Each row comes from the steps of one walk. Every step used is in the known rows, and no mark comes twice. Write the walk behind each row, first mark first.
Known rows
zekevet -> zemifa -> mufut -> zosav -> kovid -> ditumis: [-18  -6   0 -15  23  12 -30  16 -12 -14  -4 -27  35   0 -26  -3   4  23
  14 -51  20 -21  13  14  25  -7   4  -8  10   0 -26]
sibulun -> zekevet -> zemifa -> mufut -> kovid: [-21  11  14 -12  18  29  -2  27  -9 -12  15 -20  16   2 -24  18  15  21
   5 -29  42 -15  27  33  19  -6  -9  23 -16  17  -7]
sibulun -> zekevet -> zosav -> mufut -> kovid -> ditumis: [ -5   7  12 -13  27  41  -2  23 -15  -4  16  15 -13  -7   4  -3  24  24
  15 -14  11  -6  -1  47 -15 -21 -45  -7 -13 -20   0]
ditumis -> kovid -> gomodim -> mego -> zekevet -> zosav: [ 20  14   5 -23  11 -13  -8   4 -10  -5  18  39   4  21   7   6 -13  25
   4  74  -4  13   3  17 -12 -12  -1   5 -16  16  -8]
sibulun -> zekevet: [ -3   6  -2 -19  19  11   3  14 -12  -7  36   0  14  -9  30   0  12  14
   6   5  11   8  20  25  10  22 -11  16 -40 -10  15]
sibulun -> zekevet -> zemifa: [  4   0  -6 -21  21  14  -2  27  -9  -9  27   8  27 -15  20  -6  16  14
  16  -6  35   3  39  23   1  14 -14  29 -36 -10   4]
zosav -> mufut: [ 18   0 -15 -16  19  11 -13  -7 -10 -17  10  -6  21  -5   9 -17  13  16
   5  19  20   5 -12  14  33   0  17  -6  -5 -18  -2]
zekevet -> zemifa: [ 14  -3 -15 -20  20   0 -13  15 -10 -18  13  10  33  -7  12 -14   4  17
  16  -4  38   1  33  11  -1   9   7  19 -22   1  -3]
mufut -> kovid -> gomodim -> mego -> zekevet -> fesu: [-28   7   9  20  24 -14  -8  -6 -10   3  25  17 -20   8 -23   4 -10  16
  -1  95  28   2  23  -1 -16   4  -5  22 -11  31  -2]
mego -> zekevet -> fesu -> fezi: [-19   2  -2  -7  11 -27   6  -2  -5   3  36 -20  -4 -14   1 -26  14  16
  12  44  44  15  37  26  10  25  11  19  11  11   0]
kovid -> mufut: [  1  -2  -8 -11  15  -4  -6   3 -13 -26  18 -16  21 -11  12 -16  14  20
  11  -9 -11  -6  10   0  17  22 -10   5  -7   4   5]
fezi -> fesu: [-11  -3 -14 -20  21   1 -20  -6  -9  -7  13  -3  18  15  27  -5  -8  12
   1  10  12  -9  11   2  30  48  27   7 -12  10   8]
gomodim -> mego -> zekevet: [  9  -7  -7 -15  11 -32 -14 -13 -11  -5  19  -2  31   9   7  -7 -11  20
   5  44 -25   9   0  -2  20  27   0   6 -26  23  -4]
zemifa -> mufut -> kovid -> ditumis: [-27   3  16  -6  27  19  -7  16 -14 -17   7 -24  -1   8 -21  11   5  28
   3 -29  -1 -19   8  21   4  -3 -12  -3  -7  30  -8]
gomodim -> kovid -> mufut -> zosav: [-10  11  -7 -23  -1  -7 -10   9 -12 -16  14 -30  32   5  -6  -2  17  26
   6 -17  15 -11  -8  10  16  16  -6 -12 -13   7   2]
mufut -> zosav -> kovid -> gomodim -> mego -> zekevet -> zemifa: [ -5  -6  -8  -5  13 -24 -32   9  -9   7  10   3  35   6 -24  10 -17  16
  14  42  14  -1   8   2  22 -17  25  13   0  -3 -22]
mego -> zekevet -> zosav -> mufut: [ 27   2 -10 -26  13   5  -6 -13 -10 -16  16  10  25  10  12 -27  17  20
  19  16  22  11  -5  19  24 -14   7 -10 -10 -22 -13]
zekevet -> sibulun: [ 29  11 -12 -19  20   4 -18  23 -10 -23  16  49 -12 -16  11  -4  14  14
  14 -15  16   9  27  16  -6  11  22   9 -12  -1  -3]
zosav -> mufut -> zemifa -> zekevet -> sibulun: [ 42   5   9 -15  28  24  -7  29  -6 -26  -6  26  -6  13   5 -18  28  10
  16 -49 -14  14  15  20  35   3  11  23 -11 -37 -15]
ditumis -> kovid -> mufut -> zemifa -> zekevet: [ 14  -1  22 -20  17   5   5  25  -9 -26   2 -30  18  34   8 -18   7  22
   6 -45 -44   5  15  10  40  21 -28  26 -11 -11   3]
ditumis -> kovid -> zosav -> mufut -> zemifa -> zekevet: [ 12   7  19 -32  17  17   4  11  -8 -16  -4   0  15  47   7 -10   6  17
   2 -38 -25   8 -18  12  49  -6  -6   8   8 -47  -2]
ditumis -> kovid -> zosav: [ -6  18  -2 -44   5  -5  -7   5 -12 -13  22  37   5  20  12  12 -12  23
  -2  -3   6   0 -12   6   0   1   7 -10  20 -14  12]
mufut -> zosav: [-11   6  -5 -20   3  -4 -20  -6 -12 -15   8   5  39  10  13   8  -1  17
   3 -25  38  -3   9  17  18  20  18  -3 -27  -6   1]
mufut -> zemifa: [ 12   5  -2   1  18   1  -5 -10 -10 -25   0   7  49  23  19 -17   2  12
   7 -13 -13  11  15  22  23  15   2  24 -17 -15   6]
zekevet -> fesu -> fezi: [-13  10  -4  -5  15  -8   4   4  -6  -2  26  -8  -9 -27  11 -24  18  13
   6  37  55  11  36  32   2  27   5  20  11   6   5]
kovid -> zosav: [-14  13  -9 -27  12  -6  -1  -9 -16 -15  22  33  15  10  24   5  -3  15
   5 -13   5  -2  -9  -1   4   5  14  -6   2 -26   9]
ditumis -> kovid -> gomodim -> mego -> zekevet: [  4   2   3 -13  13 -28 -12   7  -8   0  24   7   5  19 -10  17 -23  24
  -4  88 -24  10  -6   3  11  -2  15  10  -8  30  -3]
mego -> zekevet -> zemifa -> mufut: [ -4  -6   0 -23  16  -6  -6   2  -6 -24  11 -34  46  17 -21  -7   8  23
  14 -16  27  -8  30   2  37   7  23  16 -14  27 -24]
kovid -> zosav -> mufut -> zemifa -> zekevet: [  5   3  13 -20  23  17   8  -1 -11 -19  -3  -2  23  38  17 -14  13  11
   8 -47 -26   7 -15   6  51  -1   0  12  -5 -58  -4]
kovid -> gomodim -> mego -> zekevet -> zosav -> mufut -> zemifa: [ 25   8   4  10  20   8  -5 -21  -8 -14 -11  32  41  30   2 -15   9  11
  11  53 -23  13 -13  25  28 -26   3  18  -3 -28 -18]
ditumis -> kovid: [ 18   9  -5 -35   9  -3 -14  17  -8 -16  21   3   9   9   8  -2 -11  26
  -4  17  15   9   9  19   6  12   5   1  -4  16  11]
zemifa -> zekevet: [ 11  -2   6 -28  24   1   3  22 -14 -13  23 -22  -2  12  28  -8   0  19
   4 -25   0  11  18   1  25  23   5  11 -46  -7   2]
zemifa -> mufut -> kovid -> zosav -> zekevet -> fesu -> fezi: [-36  13  17  -5   1  12  13   0  -4   6  18   1 -42 -17 -24  -2  13  16
   2  36  52  -4   9  13  23  -6  14  14  50   6   5]

Which walk is each row?
[-30   1  21 -10  29  32  -2  36 -11 -11  12 -20   5  -2 -22  12  18  26
  12 -40  14 -22  27  32  -3  -5 -33  15 -16  19  -9] => sibulun -> zekevet -> zemifa -> mufut -> kovid -> ditumis
[ -5   9  -8   6  18  -8 -32   2 -14   6   5  13  13  -4  -6  21 -19  12
  -7  59   0   0 -17   7  23 -11  25   1   0  -5  -9] => mufut -> zosav -> kovid -> gomodim -> mego
[ -8   5   5 -22  22  25   2  18  -7 -22  13 -20  38  -2  -4   2  24  17
   9 -25  36 -11  37  20  28  13  -1  25 -28  12 -15] => sibulun -> zekevet -> zemifa -> mufut
[ -8   3  12   6  23  -2   7  19  -6  -2  13 -46  -8 -12  -2 -43  24  11
  13 -12   1  11  31  23  42  18 -19  31  34 -24  -4] => zosav -> kovid -> mufut -> zemifa -> zekevet -> fesu -> fezi
[  6   1   1   6  16   1  -1  -8 -11 -33  -3  -9  50  13  10 -25  15  14
  13 -27 -35   0  13  13  30  19 -17  25   0 -14   4] => kovid -> mufut -> zemifa
[-22  10   6 -21   3   8 -17 -12 -10 -26  -4 -22  48  18  -9  15   8  19
  -4 -41  39 -16   8  14  42  19  27  -4 -22  13 -15] => zemifa -> mufut -> zosav
[  9  19   4 -15  14  38  -3  14 -12  -3  19  19  -4  -3   4   0  23  18
  10  -3  39   4  -5  48   8 -24 -23  -1 -14 -28   4] => sibulun -> zekevet -> zosav -> mufut -> kovid
[ 23   6  -6 -22   9 -16  -9 -14 -13 -10  13  31  29  11  23 -16  -2  21
  13  31  -3  12   8  12  -4  14 -15   2 -35   9 -10] => gomodim -> mego -> zekevet -> zosav
[-12   5   9 -14  22  -4  12  21  -7   2  28 -26 -25 -16  16 -25  19  14
   5  11  44  14  41  24  14  32  -2  25  -7   0   1] => zemifa -> zekevet -> fesu -> fezi
[  4  12  -7 -40   8  11 -11  -3  -9 -13  10  26   8  13   0   0   5  21
  -1   9  12  -2 -35  11  25 -14  12 -20  32 -31   3] => ditumis -> kovid -> zosav -> mufut
[  2  22  10   6  23  31  -6  14 -13   7  11  40 -14  -9   0  22  10  14
  -3  73   8   1 -18  36  -2 -31 -20  11 -19 -13  -4] => sibulun -> zekevet -> zosav -> mufut -> kovid -> gomodim -> mego
[ 21   3  -3 -22  22  10  -6  21 -17 -16  19 -22  -4  -6  18 -30  12  21
  18 -35 -15   3   8   2  27  -2 -20  -3   1 -29  -7] => zemifa -> zekevet -> zosav -> kovid -> mufut
[-32  11  12 -18   7  -6  -8  -6 -11  -6   3  16  24  24 -34  23  -4  23
   6 -14   3 -20 -10   1  20 -10  -1   4  17  11 -17] => gomodim -> mego -> zekevet -> zemifa -> mufut -> kovid -> zosav
[-13   2  -1  -3  10 -31   0  -7  -5   8  24 -10   1 -19  -2 -24  10  15
   6  67  24  13  25  22   9  35  -6  21   9  23  -4] => gomodim -> mego -> zekevet -> fesu -> fezi
[-17 -14   3 -13  18  -9 -34   5 -10  -4  -8 -28  43   7 -36  -4  -4  25
  15 -22  -9 -20   4   4  32   1  -6  -7   8  16 -34] => gomodim -> mego -> zekevet -> zemifa -> mufut -> zosav -> kovid -> ditumis
[-22  -2   7 -26   2  -6 -17  -6  -7 -22  -1 -26  62  25 -26   9   8  22
  12 -44  47 -17  25   9  42  11  29   7 -18  16 -27] => mego -> zekevet -> zemifa -> mufut -> zosav
[-10  12   3   9  26  20  -9  15 -12  -4  20   5 -20   2 -18  24   0  16
  -2  53  27  -1 -15  24  15 -46  34   4   8 -11   1] => zosav -> mufut -> kovid -> gomodim
[ 30  12  21 -28  15  18   8  21 -11 -29  -2   5  15  34  23 -25  14  24
  13 -46 -22   9  21  24  13   8 -39  19 -19 -20  -3] => ditumis -> kovid -> mufut -> zemifa -> zekevet -> zosav
[  3   5   5 -11  26  30 -10  13 -16 -11   5  16  -9  -1  -2 -10  14  26
  14 -12  13  -7  -6  35 -15 -25 -28 -14  -2 -11  -5] => zekevet -> zosav -> mufut -> kovid -> ditumis
[  1  -2  -3  -4   7  -2   8   3  -3   6  27  -2 -31 -35   8 -30  10  13
   8  71  52  16  29  13  14  18  13  24  19   7  12] => zosav -> zekevet -> fesu -> fezi
[  3  15   8  -3  14  -8  -6   1 -15   1  19  38  -4  15   0  14 -11  22
   8  59   3   7   1  21 -14 -24  -2   8 -21  10  -8] => mufut -> kovid -> gomodim -> mego -> zekevet -> zosav
[ 31   6   4 -30  27   9  -8  43 -11 -20  18  27 -32  -4  17  -4  16  15
  13 -43   3  12  31   7   8  17  16  14 -31  -9  -8] => zemifa -> zekevet -> sibulun
[-13  -8   4   0   1   8  -8 -15  -7 -16   8  10  -9 -14  -4 -26  11  15
  10  33  50  -8  26 -21   8  28  -7  14  -1   5  10] => kovid -> mufut -> zosav -> zekevet -> fesu
[ 23   9  -6   4  18   9  -9  -5 -13 -25  -3   3  42  10  11 -38  12  14
  20 -30 -31   6   8  21  28  -7 -20  13  21 -36  -4] => zekevet -> zosav -> kovid -> mufut -> zemifa
[  4   0  13   3  33  23   5  -3  -7 -21  -2 -10   6  23   7 -41  22   9
   6   1  24  10  29   5  26  22 -16  29 -21 -25  -4] => zosav -> mufut -> zemifa -> zekevet -> fesu
[ 32   2 -10 -21  12   0 -13 -20 -10 -10   3  20  29   5  10 -26  13  19
  13  40   4  10 -16  15  22  -4  -8  -9 -15 -13 -17] => gomodim -> mego -> zekevet -> zosav -> mufut
[ 25  11  11 -23  25  22  -2  21  -9 -24  -6  50  -9  21   6 -10  27   8
  17 -65 -20   9  -1  10  32  -6  14  14   6 -57 -13] => kovid -> zosav -> mufut -> zemifa -> zekevet -> sibulun
